Each row was made from one walk, in order. Every step used is in the known rows, and no mark comes twice. Write each row's walk.
Known rows
nidas zesigud ramoro zisu zote gima: [ -6.1 -36.7  -3.2 -14.0  18.0 -17.7 -21.6   6.6  25.2 -24.3  27.0  40.2
 -33.6 -10.9 -17.2 -12.7 -14.1  34.1 -10.4]
zote zisu ramoro gima nidas zesigud: [-26.2 -24.9   1.3 -22.0   4.1   6.4 -26.1  42.4   9.8  -8.8  37.2  58.5
 -50.5  18.6 -30.0  17.4 -11.4   7.5  30.7]
zisu ramoro gima nidas zesigud zote: [-40.9 -27.5 -13.4 -15.4   7.2  14.3 -36.7  46.2   3.4 -13.8  32.7  44.1
 -23.6  25.0 -23.1   7.5  -9.3  13.3  23.0]
zisu nidas zesigud zote gima ramoro: [-58.4 -48.2  -8.8   1.1  21.2  32.7 -29.8  22.5   0.0  18.4  47.3  15.6
  -7.7  -3.2 -39.7  -1.6   3.9  21.8 -13.4]
zesigud zote zisu: [-22.5 -36.4 -10.2 -13.7   9.4  22.5   1.4  18.3  27.4  -3.3  32.0  37.5
 -28.8 -12.7 -14.3  20.0  -4.7  24.0 -14.5]
gima ramoro zisu nidas: [ -5.1 -33.7   6.3 -19.2  10.9   3.6 -31.2   6.8  17.3  22.3  50.1  32.0
 -14.9  -0.8 -40.3  21.3 -17.1  -2.9 -14.3]
zote zisu: [ -4.2 -35.6  -3.2 -16.1   7.2   8.9   2.0  18.4  28.5  -6.5  24.6  44.4
 -33.5 -19.5 -21.3  18.6  -7.8   9.3 -12.6]
gima ramoro: [-20.3 -33.0  -1.1 -11.4  11.4   4.7 -15.9  20.1  16.3   5.9  25.3  36.2
 -15.5 -24.2 -23.7  16.5  -1.8 -10.1 -22.8]
gima nidas zesigud: [-22.2 -29.9 -19.1  -5.4   2.2  11.5 -10.4  33.0  15.2 -24.2  31.0  41.7
 -21.3 -15.3 -21.5  -0.4 -10.0 -11.0  27.5]
ramoro gima: [ -3.1 -27.5  -6.1 -18.3  10.9  -8.7 -19.9  22.9  26.8 -12.8   9.4  44.9
 -15.8  -7.9 -19.4   7.0  -5.6   7.9 -20.1]
nidas zesigud zote zisu ramoro gima: [-35.7 -43.6  -1.7 -19.2  11.1  23.1 -22.9  39.0  14.5   3.6  32.6  50.2
 -38.6  19.2 -29.4   9.2  -0.4  39.0  -0.2]
ramoro zisu zote gima nidas zesigud: [-27.1 -17.7 -18.1 -17.2  13.3  -3.4 -28.0  15.2  13.0 -41.6  42.9  34.1
 -27.2  -5.6 -23.2  -4.1 -28.4  19.0  12.9]
ramoro zisu nidas: [ 12.7 -36.7  -1.3 -17.8   5.9   0.6 -19.7   8.4  22.8  -1.7  38.8  32.1
 -11.8   3.6 -37.4  10.9 -25.1   6.2  -9.3]
gima ramoro zisu zote: [ -6.5 -23.6   3.8 -30.2  15.4  -9.5 -29.3   2.8  25.0  -3.7  39.3  38.1
 -21.4 -22.8 -22.6  22.0 -22.2   9.0 -21.6]
zote gima nidas zesigud: [-38.7 -27.9 -22.5   1.2   9.8  10.4 -16.0  30.9   5.3 -32.3  29.6  32.9
 -21.6  -7.4 -22.8  -9.2  -7.5  -0.2  12.4]
nidas zesigud ramoro zisu: [  6.3 -47.1  -3.9 -11.7   4.5  -5.9 -14.4  14.7  30.5  -6.8  28.3  52.1
 -30.8  -3.1 -19.4 -11.7  -2.9  11.6   2.9]
zisu ramoro gima nidas zesigud: [-25.3 -25.3  -5.0 -16.9   5.1   0.5 -33.0  46.0   4.7 -20.7  27.1  51.5
 -29.1  16.5 -29.9   4.5 -12.0  -2.1  24.7]
ramoro gima nidas: [-12.8  -8.5 -11.5 -21.8   8.2  -9.5 -22.8  27.7  22.1 -23.2  19.8  44.3
 -21.1  -0.1 -15.0  15.8 -13.8  -9.7   3.5]
zisu ramoro: [ -2.5 -43.0   2.4  -8.5   4.6  -1.3 -13.5  29.6   9.1 -17.8  16.6  39.5
 -18.8  -5.0 -28.7  15.1 -11.7   1.2 -10.9]
nidas zisu ramoro gima: [ -6.3 -38.6   2.4 -10.9   4.3 -21.3 -34.2  31.1  14.1  -6.4  27.6  57.7
 -13.3  17.9 -30.6   6.4  -3.7  22.6 -10.3]
zisu nidas zesigud: [ -7.7 -53.9  -4.3  -4.6   6.3  17.8  -8.6  23.5  15.3   0.4  31.1  33.1
 -10.9 -15.8 -39.9  -2.6 -12.5   3.1  10.0]
zote gima nidas: [-26.0 -15.7 -18.7  -3.6  10.5  -1.9 -16.4  22.9   9.5 -34.9  24.6  28.0
 -16.5  -6.7 -16.2  10.2 -14.3  -4.3  -7.8]
zote gima nidas zesigud ramoro zisu: [-19.3 -24.6 -14.6  -7.8   8.1  -9.7 -25.5  18.2  15.0 -24.1  36.5  43.8
 -37.7  12.3 -16.8 -12.6  -8.6   8.4  11.4]
gima ramoro zisu: [-10.0 -27.2  -3.2 -20.2   9.7  -0.8 -25.7   9.8  20.3   8.1  39.1  41.1
 -20.1  -5.7 -28.0  14.6  -6.8  -1.5 -23.5]

Which walk is each row?
[-33.8 -42.3  -2.8  -8.7  15.8  12.4 -38.8  12.9   5.1  17.5  53.8  27.0
 -16.7   8.3 -49.9  -7.2  -7.8  16.2 -10.9] => zote gima ramoro zisu nidas zesigud
[-11.1 -14.0  -1.4 -21.4   6.7 -12.1 -32.5  37.8   8.7 -23.2  22.6  47.8
 -26.7  17.0 -24.6  24.3 -18.2  -8.1   7.8] => zisu ramoro gima nidas
[-43.5 -36.6 -10.6 -12.0   2.8  30.9 -14.7  41.5   6.1 -10.4  50.1  44.6
 -41.5  11.5 -23.9  18.2 -11.8  15.1  30.2] => gima nidas zesigud zote zisu ramoro
[-31.4 -12.7  -2.0 -26.7   9.4   8.9 -28.2  36.7  13.1  -6.3  39.9  47.0
 -40.5  26.8 -18.6  35.2 -14.4  16.6   9.3] => zesigud zote zisu ramoro gima nidas
[-16.2 -45.6   1.8 -16.0   8.8  14.7 -33.3  13.6  14.0  24.6  55.6  36.4
 -17.2  -0.8 -46.7   2.5 -10.0   3.7   4.6] => gima ramoro zisu nidas zesigud
[  9.3 -42.3   2.0 -22.2  10.3 -14.5 -16.5  10.1  34.3 -15.5  29.7  48.9
 -32.5 -20.7 -15.0  -3.6 -18.1  21.8   4.9] => nidas zesigud ramoro zisu zote
[-31.4 -25.3   1.1 -14.7  24.3  -5.4 -22.4  10.4  11.6 -13.0  24.6  24.7
 -17.4 -34.2 -19.8  16.6 -12.1  13.2 -35.3] => zisu zote gima ramoro
[-32.3 -51.8 -21.5  -2.0   7.7  28.4  -7.1  27.7  18.9  -9.8  26.5  34.3
 -10.4 -15.0 -19.2  -6.9   0.5  18.3  -2.0] => nidas zesigud zote
[ -6.9 -48.8  -0.4   0.0  -0.6 -12.0 -23.1  27.7   9.5 -10.8  32.6  51.4
  -9.6   3.0 -31.3   7.5  -6.4  15.3  -4.3] => nidas zisu ramoro
[-43.6 -21.7 -17.6 -20.1   9.4  23.6 -19.9  35.5  24.3  -4.1  43.4  48.3
 -38.2   9.8 -15.4  11.0  -5.0  20.2  22.5] => ramoro gima nidas zesigud zote zisu
[-50.6 -27.3 -17.1   5.1   6.7  -1.5 -36.8  31.7  -5.4 -23.5  49.7  35.0
  -8.8  27.1 -21.8   8.7  -8.3  25.2  -0.7] => zesigud zote gima nidas zisu ramoro
[-47.2 -47.1 -26.0   4.6  15.1  25.7 -13.9  25.8  10.6 -21.0  25.3  24.9
  -9.3  -7.0 -23.0 -16.6   3.9  32.0 -16.1] => nidas zesigud zote gima
[-39.0 -29.9  -5.4 -13.1  20.3  15.8 -41.3   6.2   7.2  17.0  54.2  16.3
  -8.3  16.9 -36.1  12.2  -9.3  26.4 -33.1] => zesigud zote gima ramoro zisu nidas
[ -0.9 -12.7   3.5 -24.3  11.9 -42.3 -30.3  19.4  33.1 -16.3  32.6  59.7
 -26.5  -7.2  -0.2  14.7 -16.3  13.6  13.7] => zesigud ramoro gima nidas zisu zote
[ -3.3 -39.8  -3.9 -10.0   7.7 -18.7 -13.4  13.1  28.3 -21.5  30.5  46.2
  -6.1 -32.5 -16.1   9.2 -19.1  22.8  -5.8] => nidas zisu zote
[ -8.7 -22.2  -6.9 -18.5  17.2 -14.3 -21.6   1.0  21.8 -34.9  26.3  30.5
 -19.3 -12.3 -20.6   4.0 -26.9  31.0 -28.8] => ramoro zisu zote gima
[  0.6 -54.5  12.7 -12.3   8.5  10.9  -1.9  20.4  27.4  19.2  35.4  45.7
 -42.7 -13.4 -29.0   8.2  -4.2  10.8  13.5] => zote zisu nidas zesigud ramoro
[-41.5 -32.4 -20.4 -10.4   4.3  34.5  -6.0  32.8  19.0  -9.5  47.3  41.9
 -36.3  -6.0 -16.5  11.7  -7.9  12.5  27.5] => gima nidas zesigud zote zisu
[-23.7 -21.6 -15.6 -16.7   7.4   2.8 -22.8  35.5  19.1 -18.6  26.2  48.3
 -23.4  -0.8 -21.8  -1.7  -8.6  -2.7  23.2] => ramoro gima nidas zesigud
[  4.3 -56.2   5.4  -4.7   8.5   3.2  -8.3  21.9  21.4   9.9  24.3  38.9
 -22.3 -14.9 -28.8  -1.8  -5.7   0.4  12.1] => zisu nidas zesigud ramoro
[ -1.0 -31.8   3.8 -19.3   9.3 -11.5 -26.6  30.9  13.9 -12.3  11.7  46.4
 -20.8   9.9 -29.9  14.4 -10.0   8.3 -14.8] => zisu ramoro gima
[ -2.1 -41.4  -0.1 -13.2  11.5 -11.0 -16.8  27.4  30.1  -2.7   8.4  54.6
 -29.7  -7.3 -15.5  -9.8   8.2  10.4  -2.6] => nidas zesigud ramoro gima
[ -3.6  -8.8  -3.2 -23.2  16.4 -30.1 -26.3   5.1  22.5 -35.8  32.7  36.8
 -35.0  -3.4  -4.8  10.9 -28.7  12.5  -4.0] => zesigud ramoro zisu zote gima nidas
[-52.9 -31.4 -14.7  -3.4  21.2  15.7 -23.7  16.7   7.9   0.2  32.1  20.9
 -10.1  -8.4 -19.7   8.6   6.7  18.5 -40.4] => zesigud zote gima ramoro
[-17.5 -15.6 -13.3 -13.5   3.7 -20.8 -31.5  28.9  23.2 -12.1  35.5  55.7
 -11.6   8.4 -15.4   7.0  -7.3   6.1   9.1] => ramoro gima nidas zisu
[-14.6 -30.1  -5.3  -3.5  -3.7 -13.2 -28.6  33.6   4.6 -19.1  44.2  52.0
 -14.7  10.6 -24.2  15.1 -13.8  -0.2  20.8] => gima nidas zisu ramoro
